Each row comes from the steps of one walk. Every step used is in the known rows, and no mark comes twice. Write the walk behind each row, first mark first.
Known rows
rilin > gemozu: [ 14   3   6  12  12  -9  17  -5  -5 -11  18   8  15  17   4   7 -39  21
 -27  11  -6  -1]
gemozu > rilin: [ 19   1   0   4  -6 -10  11  -3 -15 -10  12  -8   2  22  13   7  13  -3
  -5  28 -57  -8]
duzupe > kota: [  6   6   2   4  -4 -10  -3  -3   0 -34   2  -9   9  19   7  -1  -5 -14
  31  16 -14  -6]
kota > kodozep > larut: [ 12   6  10   6  -2 -48  26 -20 -21 -14  44   3  11  22   2  13  20   5
   1  51 -23 -25]
kota > duzupe > duku > larut: [ 16   7  13 -17  43 -23  12 -22 -38 -20 -20   0   3   6 -19   4   5 -10
  37 -30 -20 -19]
rilin > gemozu > duku > rinav > kota: [  9   0   2  -9   1 -12   3   7  11 -48  30  -6 -13   6  -8 -37 -61  29
 -11  28 -17 -38]
duzupe > duku > rinav > kota > kodozep: [  9  -1  -3 -22   8 -11   0  -4 -35 -53  26   0 -21  12 -14 -23 -15   9
  23  33 -21 -40]
gemozu > duku: [ 17   0   9 -12  27 -19  12  -3  12 -15  19   3   1  13  -8 -11   1   0
  -5  18  -5  -2]
rinav > kota > kodozep > larut: [  1   0   5   6  -2 -51  21 -22  -8 -45  43  -3   2  18   0 -10   5  -1
  22  49 -28 -36]
kodozep > larut > duku > rinav > kota > duzupe: [ 16  12  -9 -13 -12 -55 -10   8 -39 -43  37 -10 -14   8 -16 -33  -4 -12
  63  16 -44 -59]
duku > rinav > kota > kodozep > larut: [  3   8   2   2 -38 -50   5 -11 -27 -48  46  -8 -13  18   3 -15  -1   8
  21  49 -40 -57]
kota > kodozep > larut > duku > duzupe: [ 18   1   4  -9  20 -51  40  -8 -38 -23  46  14  14 -15 -23  -4  17  -3
   3  84 -28 -45]
duzupe > mivu: [ 18   1   6  -3  -8  -6   2  -8 -17  -7  44   7   5  23   6   7   8   2
 -11   8 -15   5]
rilin > gemozu > duku: [ 16  -3  13  -7  35 -11  20  -1  18 -13  24  10  10  10 -11  -7 -41  25
 -28  27  -2  -5]
rinav > kota: [  3   3  -1   6   3 -18   4  -6   0 -48  16  -1  -7  17   5 -21  -8 -11
  17  -1 -12 -13]
larut > duku > rinav > kota > duzupe: [ 18   7 -12 -18  -6 -21 -10  21 -35 -47  17  -5 -13   4 -19 -50 -16 -16
  66  16 -28 -35]
gemozu > duku > rinav > kota: [  7   2   5 -15 -11 -21  -8   9   6 -52  23 -10 -24   9  -9 -41 -17   5
  16  19 -19 -38]
larut > duku: [ 21   4  -6  -9  32 -19  12   9 -14 -14  14   9   2  20 -10 -13   6  -4
   1  33  -7  -5]
rilin > gemozu > duku > rinav > kota > kodozep: [  6  -5   5 -16   0  -8  14   6   9 -48  36  -2  -6   1 -17 -45 -63  32
  -3  76 -20 -39]
gemozu > duku > duzupe > mivu: [ 20  -4  18 -22   6 -11  17  -6 -10 -22  50   8  10 -20 -21 -10   2  -5
 -16  25 -17 -14]
kota > duzupe > duku: [ 23   3   8 -17  44 -14   4  -8 -43 -12  12   2   4   6 -16   1   1 -17
  39 -29 -14  -2]
kodozep > larut > duku: [ 21   8  -5  -2  29 -53  13  -6 -18 -13  34   6   2  28 -11   4  21   2
  -2  32 -21 -29]

Which walk is each row?
[ 12  10 -11  -6  -6 -54  -7   5 -25 -47  38  -5 -22  24  -9 -26   0   5
  17  33 -35 -63] -> kodozep > larut > duku > rinav > kota
[  8   6  10  -8  47 -22  13 -25 -22 -26 -17   6  -7  18 -12  16   7   8
 -11 -14 -14 -22] -> duzupe > duku > larut
[  8  -3  15  -6  22  -1  21  -1  14 -40  15  -1  20 -29 -20 -15 -54   2
   1  45 -14 -26] -> rilin > gemozu > duku > duzupe > kota
[ 12   9   0  -4  15 -45  12  -5 -23 -40  26  -2  12 -11 -17  -1   6 -21
  28  48 -31 -53] -> kodozep > larut > duku > duzupe > kota
[  8   7  -3 -12  24 -41  13  -6 -10 -29  29  -4  11  21 -18  -6   7  -7
  41  95 -28 -35] -> duzupe > kota > kodozep > larut > duku
[ 16   6   7 -23 -13 -25  -7  10 -12 -47  24 -15 -14  -6 -17 -50 -20 -14
  60   1 -27 -29] -> gemozu > duku > rinav > kota > duzupe
[  7  -1  -4 -10  19 -51  36  -7 -24 -53  47   7   6 -18 -28 -30   3 -10
  24  80 -32 -60] -> rinav > kota > kodozep > larut > duku > duzupe
[  9   0 -12 -20  -4 -15   6  17 -22 -48  27   0 -15  12 -18 -47 -15   5
  30  80 -21 -39] -> larut > duku > rinav > kota > kodozep
[ 21  10  -2 -12  -8 -49  12   3 -40 -17  45   3  -5  21 -12  -6  12  17
   7  82 -32 -49] -> kota > kodozep > larut > duku > rinav
[  5   7  -1   5 -36 -19 -12   6 -16 -51  19  -8 -17  15   8 -23 -13  -2
  15   1 -23 -33] -> duku > rinav > kota
[ 11  11  -5 -15 -12 -42  -1   5 -30 -33  35 -10  -2  19 -15 -12   1   3
  40  99 -37 -57] -> duzupe > kota > kodozep > larut > duku > rinav
[  5   5  15   4 -17 -41  23 -20 -23 -40  34  -6  21 -18  -7   7   6 -16
  33  66 -34 -46] -> duku > duzupe > kota > kodozep > larut
[ 10   8   3  -6 -37 -23 -14  10 -33 -46  17 -13 -10   3  -1 -36 -16 -18
  60 -16 -30 -29] -> duku > rinav > kota > duzupe
[ 23  -1  -1 -17  12  -8  15   1 -36 -17  45  17   7 -15 -22 -12   5  -5
 -11  40 -18 -18] -> larut > duku > duzupe > mivu
[ 29   9   6 -21   6 -15 -12   3 -61 -15  14  -5  -8   7 -13  -3  -2  -8
  40 -27 -26 -21] -> kota > duzupe > duku > rinav
[  8   6  15  -9  25 -27  20 -15  13 -25 -11   0  -2   8 -14  -7   6  10
  -8  17 -11 -20] -> gemozu > duku > larut
[ 13  -2   2 -19  44 -17   2 -11 -29 -43  12  -2  -4   7 -17 -26 -11 -25
  59 -31 -20 -15] -> rinav > kota > duzupe > duku
